Each row was made from one small tree. Brackets hold a mark, then the marks that hang from it, in alphabetical order. Every link used is in the known rows. Write each row's tree.
Known rows
(Y L): [-21.9  -7.4   4.0   2.4 -14.2  15.6   6.5  12.8  -1.4   9.6  19.9 -11.7
 -25.0  10.1 -29.8   4.3 -12.9  -1.9 -13.0   5.7  -4.0 -10.1 -10.5   3.0
  -4.0]
(Z (Q L)): [-18.8  -8.7  11.7  -3.5 -12.7  -0.2   0.9   9.6  -9.5   3.5  -2.8  18.7
  -2.4  34.9  26.1  -6.2   4.0 -14.5  -9.4  10.2 -16.3  17.9  19.1 -17.4
  -6.2]
(Z (Q (G (N S)) L)): [-40.7 -13.3  12.0   6.4 -14.1 -10.5  20.1  -1.5  -8.0   7.1  15.7  43.0
 -41.1  35.8  33.5 -21.4  23.3 -22.9 -35.6 -12.1 -12.8   2.1  38.3   6.9
   9.6]
(N L): [ -2.0  -7.8 -15.5   3.1  -4.6  16.6   7.6  13.8  -2.3   4.8  18.1  -6.6
 -24.6  -2.8  -5.0  24.3  -9.4  -4.7 -11.5  -9.0  -5.7 -17.2 -12.6   1.5
  15.6]
(G (N L S)): [-28.9  -7.3 -26.6  -5.0  10.4   6.3  27.8   6.7   1.0   8.5  37.7   2.8
 -45.2  -2.0   6.0   0.9  -6.9 -10.6 -21.5 -29.7   1.8 -10.4   9.5  20.5
  17.6]
(S (N Z)): [ -8.2  20.1  -3.6  -0.7 -14.7 -16.3   4.1  -3.6  -5.4  -7.2  -8.3 -29.0
   6.5   8.4 -10.6  13.5  19.8  -5.7  -6.7  -8.5   1.6   0.4 -27.9  10.3
  -2.8]
(G (N L S Z)): [ -8.4 -10.3 -39.5  -9.4   7.5   1.5  27.3  18.5  -1.6  -3.3  37.2   5.6
 -57.7  -1.6 -11.5   7.7   8.4 -11.5 -29.3 -17.5  -5.4 -23.4 -11.3  22.5
   9.3]
(G (N S) (Q L)): [-26.6  -3.3 -18.3 -26.2   1.4   1.7 -18.2 -19.0  -0.7  13.8   1.4  24.8
 -12.8  10.5  14.0 -16.1   8.9 -11.0   4.5  -9.8   6.7  28.5  34.1  10.2
  -4.6]
(Y (G Q) Z): [  5.2  15.2 -21.9   6.8  -1.3   3.1 -14.6 -20.6   8.6  -3.9 -25.1  27.8
  -6.3 -36.5   8.8  13.4 -14.1   8.4  18.5   5.2   3.8  -0.3  -7.9  -0.5
   5.3]
(N S Z): [  6.7  -2.8 -29.0  -9.3   7.9  -4.1  -4.4   8.8  -6.0  -5.9   6.7  -5.2
 -31.0  -2.8 -12.4   4.9   6.8  -1.3  -1.3  -0.3  -7.4 -10.6  -6.5  18.5
  -4.6]
(G (N L (S Q) Z)): [  7.8 -32.7 -46.7 -12.3  21.8   8.2  30.3  19.8   3.8 -15.0  46.7  19.4
 -54.0 -11.0  -9.1  16.0  -9.5 -10.5 -27.5  -7.0  -8.7 -37.1  -8.4  17.7
  10.4]
(Q (G N) L): [-20.9 -11.4  10.6  12.8 -10.2 -11.4  15.9 -15.3  -1.3   6.4   4.6  35.4
  -7.2  20.0   5.4  -9.2  33.8 -11.4 -35.6  -8.9   3.2   1.1  19.1 -10.6
   7.5]
(G N (Q L)): [-15.0   2.1  -8.7 -21.8  -3.6  -1.5 -15.1 -15.4   3.7   8.9 -10.7  33.6
   7.4  13.3   3.2  -8.2  12.3  -9.4  -2.6   2.6   3.6  32.6  13.7  -3.3
  -9.6]
(Z (Q G)): [ -3.5  -2.8  22.9  18.7 -32.2   1.5  13.3   6.8  -2.5  -6.7   5.2  22.4
 -30.4  16.9  14.6  10.4   3.5 -13.9 -29.9   1.3 -19.5 -19.7  -4.9   4.6
   7.5]
(Z Q): [ -6.3  -1.5  12.1  -2.4 -18.6  -0.3  10.7  14.7  -3.3  -6.9   5.6  14.4
 -13.6  19.6  18.2  -4.1 -12.0 -11.9  -6.6   5.0 -18.8   1.6   3.9   0.7
  -4.1]
(N S): [-11.0   0.4 -13.8  -6.4   9.0  -0.9  -3.2  -2.1  -1.3   4.4   7.2  -7.8
 -15.0  -3.6   8.8 -11.8  -4.5   0.1   4.4  -9.3   3.2  -4.3  15.9  14.4
   5.4]
(Z (Q G L)): [-16.1 -10.3  22.4  14.5 -35.1  -0.3   1.2   6.1 -14.3   1.5  -5.2  27.3
 -14.6  33.9  22.4   4.9  15.2 -20.1 -26.2   6.4 -17.5  -3.6  14.3 -10.8
   7.8]
(S (N L) (Q G) Y): [ -5.0 -11.1 -15.6  18.8 -11.6  11.0  28.8 -10.6   1.6   1.0  20.0 -26.5
 -32.8 -19.8   8.1  78.5 -13.1 -12.9 -17.8  -9.6   2.7 -39.8  -9.7  36.1
  32.8]
(Q G L): [-11.8 -12.0   7.9  14.4 -12.8   2.1  -9.9  -7.9 -10.9   8.9 -11.1  13.5
  -4.6  13.5  -1.5  12.0  24.2  -6.5 -15.2   0.2  -0.2  -4.8   7.1 -11.6
  11.5]
(S N Y): [-18.2  24.9   3.3  -0.9  -3.8 -15.7  14.1 -22.6   3.0   7.8  -9.6 -43.5
   5.7  -4.2  15.0  34.4   3.6  -1.3   8.1  -4.0  11.0  12.3   8.6  29.3
  10.1]
(Y (G N)): [ -8.9  -2.5  10.5   0.5  23.6 -21.1  34.5 -35.1   3.0  -5.6 -10.1  38.6
  -2.2 -12.7  16.8 -16.6   6.5   0.5 -25.2   3.2   1.2  12.3  11.5   0.3
  13.3]
(S N Q Y): [ -2.4   0.7  -8.6  -5.9   7.3  -7.1  18.5 -23.2   7.2  -3.4   5.7 -25.2
  15.4 -16.5  15.8  37.0 -14.2  -0.9  13.2   9.9   4.1  -5.1  15.0  31.2
   9.0]
(Y G): [  4.0   1.1   6.8  -0.4  12.7  -9.7   9.5 -28.8  -5.5   1.8 -23.2  17.7
   0.7 -20.6   5.4  -2.7  -6.3   2.4  -7.8  12.0  -0.6   5.9   4.9   2.2
  10.7]
(G Q): [  5.1   5.3 -14.9 -14.0 -12.2   8.6 -25.4  -5.8   2.4   5.8 -14.3   6.1
  -2.5  -2.9  -2.8  10.0 -12.0  -1.2  14.6   2.7  -0.6   8.1  -9.7   7.5
  -7.8]
(N L S Z): [  2.4 -11.6 -40.4  -7.0   1.8  13.3   5.7  25.2 -11.5   0.2  22.2 -16.1
 -57.9  -7.2 -20.1  28.8  -3.5  -7.0 -13.1 -13.6  -8.3 -28.3 -19.6  22.4
   7.9]
(N L Z): [ 14.8  -7.7 -25.7  -1.1  -6.7  11.5   8.1  27.0  -7.5  -4.8   9.0 -12.5
 -42.4  -4.3 -23.3  37.7  -1.4  -4.8 -22.5  -0.4  -9.9 -26.3 -36.2  -0.5
   3.5]

Write each row's tree
[ -6.8 -32.8   2.7   8.4   3.9  -3.0  22.6 -17.0   3.7  -2.5  11.9  50.0
  -1.3   8.6  14.3   4.8  16.3 -14.7 -29.0  -0.4   1.4 -13.0  17.1 -10.0
   7.5] -> (S (Q (G N) L))
[ -6.1 -13.3 -30.2  10.5  -6.7   3.2  30.7  12.8  -4.3  -1.7  34.2  15.5
 -73.1  -2.9 -12.1  21.6  15.9 -15.9 -50.7 -23.0  -7.5 -40.1 -15.2  25.3
  21.6] -> (Q (G (N L S Z)))
[-25.3 -11.3   8.2  14.6 -20.2 -14.7  32.2   2.4  -1.4  -4.3  24.0  36.2
 -41.7  20.2  26.7 -15.3   8.3 -17.9 -41.3 -12.2 -14.5 -13.5  22.0  22.6
  15.6] -> (Z (Q (G (N S))))
[ -6.5 -36.7 -15.6   0.8   7.4   8.3 -11.2 -16.7  -8.1   1.2   7.5  19.9
 -17.4   1.2  11.8   9.4   1.2  -9.9   1.2   2.3   0.2 -23.2  29.1   9.5
  13.2] -> (N (S (Q G L)))
[-29.1   9.8  -7.4  16.3 -28.9  15.8  28.0  30.5  14.5   7.8  39.1 -10.7
 -50.4   2.8   1.5  23.4 -24.4  -2.2  -9.8  19.8 -11.8 -17.1   8.6  17.9
  -7.3] -> (S (Y L (Z Q)))
[  3.3  -3.1 -19.8 -25.4  -4.8  -7.0 -12.8  -6.1   1.8   1.8 -14.7  32.5
  -4.6  16.5 -13.7   1.8  25.0 -10.4 -16.1  11.0  -5.1  25.4  -8.7  -2.1
 -18.9] -> (G (N Z) (Q L))
[-20.0  11.1 -14.4  -1.9   3.4  -9.1  -2.9 -35.4  11.9   4.0 -21.0  46.4
   6.3 -17.6  19.1  -5.8  11.8   0.3  -2.0  -1.1   8.6  20.2  19.8 -17.0
   2.5] -> (Y (G N (Q L)) Z)
[-12.6 -13.6 -14.7   3.2  -0.9 -13.6  12.3  -5.6  -5.7   2.3   9.2  27.7
 -33.9  15.7  -3.3  -5.0  38.4 -13.2 -36.7  -8.4  -1.8  -8.8  10.2   9.6
   6.2] -> (Q (G (N S Z)) L)
[ 14.5 -16.6  -5.0  16.7 -38.8  12.0  23.5  37.3 -12.9 -13.2  19.9  14.9
 -67.5  15.5 -12.9  42.1  -0.8 -22.2 -52.0  -4.3 -29.5 -41.6 -42.1   8.5
  13.6] -> (N L (Z (Q G)))
[ 14.9  -5.7 -25.5 -16.8   1.2  -1.4  16.3 -14.0  -0.7  -8.9 -16.9  37.5
 -42.6 -19.4 -17.7  24.4  -6.8  -8.2 -36.3   1.9 -11.3  -3.8 -34.3  11.3
  10.8] -> (Y (G (N L Z) Q))
[ -6.2  -2.6 -22.5 -11.5 -11.2  13.1   6.9   0.1   5.3   4.7  17.5  17.6
 -33.3  -5.7  -5.3  18.4 -15.1 -12.3 -21.2 -16.9  -1.0  -0.6 -15.0  12.3
   8.5] -> (G (N L) Q)
[  2.7 -16.5 -18.5  20.6 -18.0  12.2  18.8   6.4  -7.6 -14.6  15.7 -15.3
 -34.8  -5.3 -15.2  57.0   3.9 -15.6 -28.7 -17.0  -5.7 -50.6 -45.6  12.8
  25.3] -> (S (N L Z) (Q G))
[-23.8   3.7  -5.3  20.7  -8.9   7.7  17.5  -5.5   6.2   2.5  13.6   9.2
 -24.1 -20.9 -16.6  -4.0 -16.3  10.4  -8.7   6.8  -0.2 -15.7  -8.7  -7.1
   6.3] -> (Y G L Z)
[-15.2   2.7 -25.5 -16.7   5.1  -0.4  -7.7 -13.6   8.0   5.1   7.2  21.1
 -24.8  -5.0   2.5 -12.2  -5.6  -7.2   4.1 -13.8   5.7  11.9  14.8  23.7
  -2.6] -> (G (N S) Q)
[ -6.0  -0.9 -33.4 -31.0   0.7  -6.0 -18.9  -7.3  -1.7   8.1  -3.5  26.8
 -21.5  12.2  -1.6  -2.5  16.7 -12.5  -6.1   0.9  -1.4  21.0   9.3  10.6
 -14.1] -> (G (N S Z) (Q L))
[-49.9  31.0 -12.7  22.2 -26.1   4.5  19.4   3.2  15.9  10.0  31.9 -48.7
 -20.1  -9.0  -3.3  35.8  -8.2   4.3   8.3  -4.2  12.9 -11.5  -2.9  25.5
   9.5] -> (S N (Y L Z))
[-34.1   7.7 -34.9  11.5  -4.8  14.6  11.1  12.4  17.1  16.9  48.1 -25.8
 -50.0 -21.2  -7.2  21.7 -22.6   9.0  11.3   1.9   6.6 -25.2  21.4  33.2
   2.5] -> (N (S (Y L Z)))
[-17.1  21.0  10.2   0.8 -30.9 -15.0  12.9  14.0  -8.2 -15.2  -1.6 -14.0
  -5.8  26.6   6.6   7.1  14.1 -16.2 -16.7   0.0 -18.4   3.1 -23.7  12.4
  -5.0] -> (S (N (Z Q)))
[  2.8 -35.9 -13.7  15.7   0.4  11.9  38.6   6.3   4.7 -10.0  37.3  33.3
 -42.3  -7.2  -0.1  27.0  -7.9 -17.6 -39.7 -14.0  -4.8 -45.4  -8.9   7.8
  26.5] -> (S (Q (G (N L))))
[ 15.1   3.9 -18.3 -19.3  -6.3  -6.7  -0.1  -1.9   6.8  -5.9  -5.0  25.3
 -13.7  -3.2 -20.4   4.0   9.3  -8.5 -16.8   7.9  -4.2   9.6 -25.5  12.1
 -15.0] -> (G (N Z) Q)
[-22.9 -12.4  11.7  14.3 -11.3   1.1  -3.6 -25.0  -8.9  -5.7  -7.8  -0.6
  13.6  12.6  12.5  23.6  15.4  -9.6  -1.4  -8.8   6.0 -10.9   8.3  -3.3
  16.6] -> (S N (Q G L))
[-11.0 -13.4  -4.9  21.5 -13.3   2.6  35.9   3.5   1.6  -1.4  26.6  19.0
 -41.8   0.6  -1.7  20.8   7.5 -14.0 -47.8 -25.0  -1.9 -28.1 -13.8   9.2
  26.5] -> (Q (G (N L)))
[  3.2 -11.1 -27.1   5.7  16.5   8.0   6.6  -6.4  17.3  -2.8  12.7   8.0
   5.3 -24.9  25.0  28.2  -6.7   2.6  20.4  17.1   8.2 -16.1  32.8  -2.7
   1.6] -> (S (Q L) (Y Z))
[-15.1   6.3   1.0  27.5 -30.5  -2.0  17.4   1.9   7.1   6.1  11.5  15.5
 -26.3   6.7  36.6  33.4  11.6  -8.5 -12.1   8.3  -6.8 -17.8  25.1   0.3
   8.6] -> (S (Y (Z (Q G L))))
[-16.1 -11.0 -17.9   1.0  -2.7  16.2  13.5   0.7  -3.5  -8.1  24.3 -22.6
  -7.2  -6.9   5.5  38.0 -19.3  -6.8   3.5 -17.0   0.6 -23.7 -15.1   6.8
  20.4] -> (S (N L) Q)
[ -0.5   2.8   4.1  -5.9  25.8 -24.2  47.9 -42.6  11.3   1.3 -12.2  24.7
  -8.8 -25.3  20.5  10.8   2.2   2.2 -25.5  17.0   0.2  18.5  25.9  23.9
  17.9] -> (S (Y (G N)))
[ 12.5  -1.7   1.2  -4.3  18.4 -29.4  32.9 -18.0   3.3 -14.6 -14.2  36.9
 -10.0 -13.3  -5.2  -9.2  18.6  -1.4 -34.6  12.5  -6.8   3.7  -8.8   2.5
   4.2] -> (Y (G (N Z)))
[-11.5  15.4 -20.5   2.5 -21.0   1.4   6.0  18.3 -11.1  -4.8   9.6 -41.7
 -21.9   4.1 -16.2  36.8   8.3  -9.9 -17.4 -21.5  -2.7 -17.7 -44.6  10.9
  11.5] -> (S (N L Z))
[  1.1  -5.4 -17.2 -10.8  -9.5  -5.1   3.9  25.6  -9.0 -13.0  10.1   7.6
 -41.4  13.8   6.0  -4.4   0.7 -11.0 -10.1   5.4 -24.9  -8.1  -0.2  17.9
  -7.6] -> (N S (Z Q))
[-35.9  28.9 -13.7  20.6 -32.7   4.5  33.5  16.9   8.6   4.3  36.5 -30.3
 -32.0  -2.4  33.7  55.5 -16.5  -9.6  -5.1 -18.9  -2.3 -20.0  -2.9  19.0
  23.2] -> (S (N L) (Y (Z Q)))
[-30.2  -6.7 -19.8 -11.6   0.3  11.6   9.7   3.3   1.0  21.8  32.4 -25.3
 -52.7  -7.0 -13.5  22.0 -23.2   2.7  -2.4  11.5  -1.2  -9.7  21.1  42.3
   0.1] -> (N (S (Y L)))
[-25.9  -8.5  -8.9 -15.5  -1.6 -17.6  17.8  15.0  -5.0  -2.4  15.4  31.7
 -30.1  36.2  20.8 -25.2  21.5 -19.8 -29.5   2.3 -20.4  12.1  24.2   3.2
 -11.3] -> (G (N S (Z (Q L))))
[ -3.5  -8.1  -9.0  -2.5 -19.0  -3.5  42.8  35.2  -2.8 -10.0  31.4  25.4
 -52.5  19.6   3.0   9.7   0.9 -19.5 -50.5  -3.6 -25.4 -15.4 -20.8  -0.9
   2.1] -> (G (N L (Z Q)))
[ -4.8 -13.0 -29.1  10.1   0.5  25.4  25.8  14.1  23.5  -0.6  45.3  -5.7
 -30.3 -26.3 -11.4  36.4 -34.7   7.6   7.8  22.3   0.7 -34.9   7.3  15.7
  -3.5] -> (S Q (Y L Z))
[  5.0  -3.5  12.0  -6.1   1.7 -28.5  44.1  -5.4  -1.6 -16.3 -11.9  48.7
 -28.3   6.2  14.8 -15.4  11.1 -10.4 -43.9  19.5 -29.1   8.2  -6.2  -0.2
   1.4] -> (Y (G (N (Z Q))))
[-29.0  28.7 -17.0  20.8  -2.7  -4.6  34.6 -25.4   7.8   5.6   1.8 -30.7
 -20.1 -42.0  19.5  58.0  -4.1   3.8   0.0 -15.1  12.1 -18.6   0.2  20.7
  39.9] -> (S (N L) (Y G Z))
[ 13.1 -30.7 -35.6 -22.3  25.2   3.2 -13.6   4.8  -8.0 -10.1   2.9  12.7
 -16.2   0.5  -4.6   5.3   4.5  -6.1   9.0  16.1  -7.5 -12.0  17.7   2.8
  -8.0] -> (N (S (Q L)) Z)
[  7.5  -7.1 -35.3 -14.4  -7.0   6.2  28.2  30.7  -5.8   3.8  28.4 -12.4
 -77.1  -4.9   2.3  53.6 -16.7 -15.4 -21.1   7.1 -25.4 -26.0  -2.7  38.6
   4.4] -> (N L (S Y) (Z Q))
[  0.5  -0.1  -3.9 -17.9   4.1  -1.6 -27.5 -37.6  -8.1  12.3 -46.9  31.5
   6.7 -10.3   5.1   9.1  -1.5  -5.1   7.9  14.7  -4.2  27.7   8.6  -3.9
   3.1] -> (Y (G (Q L)))
[ 12.8   4.4 -35.6 -16.1  10.7  -8.1   4.2  -0.3   2.2   2.3   3.5 -18.3
 -35.5 -16.5  -7.0  32.6   1.0  -0.8  -1.1  12.9  -4.8  -8.1   8.4  41.4
  -1.7] -> (N (S Y) Z)
[ -0.8  -9.7  -0.7   8.6 -11.1 -13.4  17.9   0.2  -2.1  -1.9  -0.3  29.8
 -19.1  24.0  -9.5   6.1  45.8 -14.1 -48.2   1.4  -2.5  -5.2  -4.3  -6.0
   1.3] -> (Q (G (N Z)) L)
[-20.6  12.1  -6.8   3.3 -34.6  -0.9  20.6  30.2 -12.6  -9.6  13.8 -24.8
 -36.2  21.2   1.2  37.7   1.8 -19.2 -25.4 -13.8 -21.7 -14.8 -39.0   7.9
   9.3] -> (S (N L (Z Q)))
[ -8.0  24.3   3.1  -5.9 -25.6 -20.6  24.7   3.6  -1.9  -5.5  -2.2 -26.2
 -17.4  14.9  13.7  35.9   7.6 -13.4 -14.7  11.7 -15.8   4.4  -7.0  28.4
  -1.5] -> (S (N (Z Q)) Y)
[ 24.5 -21.7  -8.8 -11.7  33.5  -5.4  26.3 -40.8   7.2  -6.6 -13.2  18.1
  -2.3 -42.0  17.1  34.5 -24.3   6.7   4.9  33.3  -5.3  -7.1  22.2  21.4
  15.4] -> (S Q (Y G))
[-22.5  38.7  -5.9  18.8   2.7 -19.0  22.6 -39.0  14.2   0.6 -10.2 -25.1
   6.8 -34.7  27.5  32.2   1.3   7.3  12.3  -5.9  15.5  -0.4  11.5  17.0
  25.8] -> (S N (Y G Z))
[  0.7 -10.1 -28.8   0.5  -7.8  12.4  13.9  13.0  -6.8 -19.0  15.8 -21.6
 -17.8  -7.4 -10.9  43.0  -8.0  -7.8  -8.4  -9.4  -8.0 -32.5 -36.4   7.8
  12.4] -> (S (N L Z) Q)
[ 13.6  -5.4 -48.4 -11.9  14.6   6.9  17.0  15.8  -4.4   6.7  22.3 -28.3
 -66.7 -21.2 -13.5  57.3  -9.2  -4.9 -11.5  -0.3  -7.3 -27.4  -5.4  41.2
  11.0] -> (N L (S Y) Z)
[-35.3  35.3  -0.7  21.2 -28.7 -12.0  27.5   1.3  12.1  -1.5  19.0 -25.9
  -3.7   2.0  37.1  25.5  -1.6  -6.4   4.8  -7.8   1.3  -6.2  12.9  18.2
   8.6] -> (S N (Y (Z Q)))
[  9.2   3.5 -28.3 -23.6  17.9  -2.0  -7.3 -44.0   0.9  14.5 -30.4   3.6
 -23.9 -36.8  12.5  33.0 -24.2   2.6  15.5  15.2  -1.7   9.4  25.0  48.8
  14.5] -> (N (S (Y (G Q))))
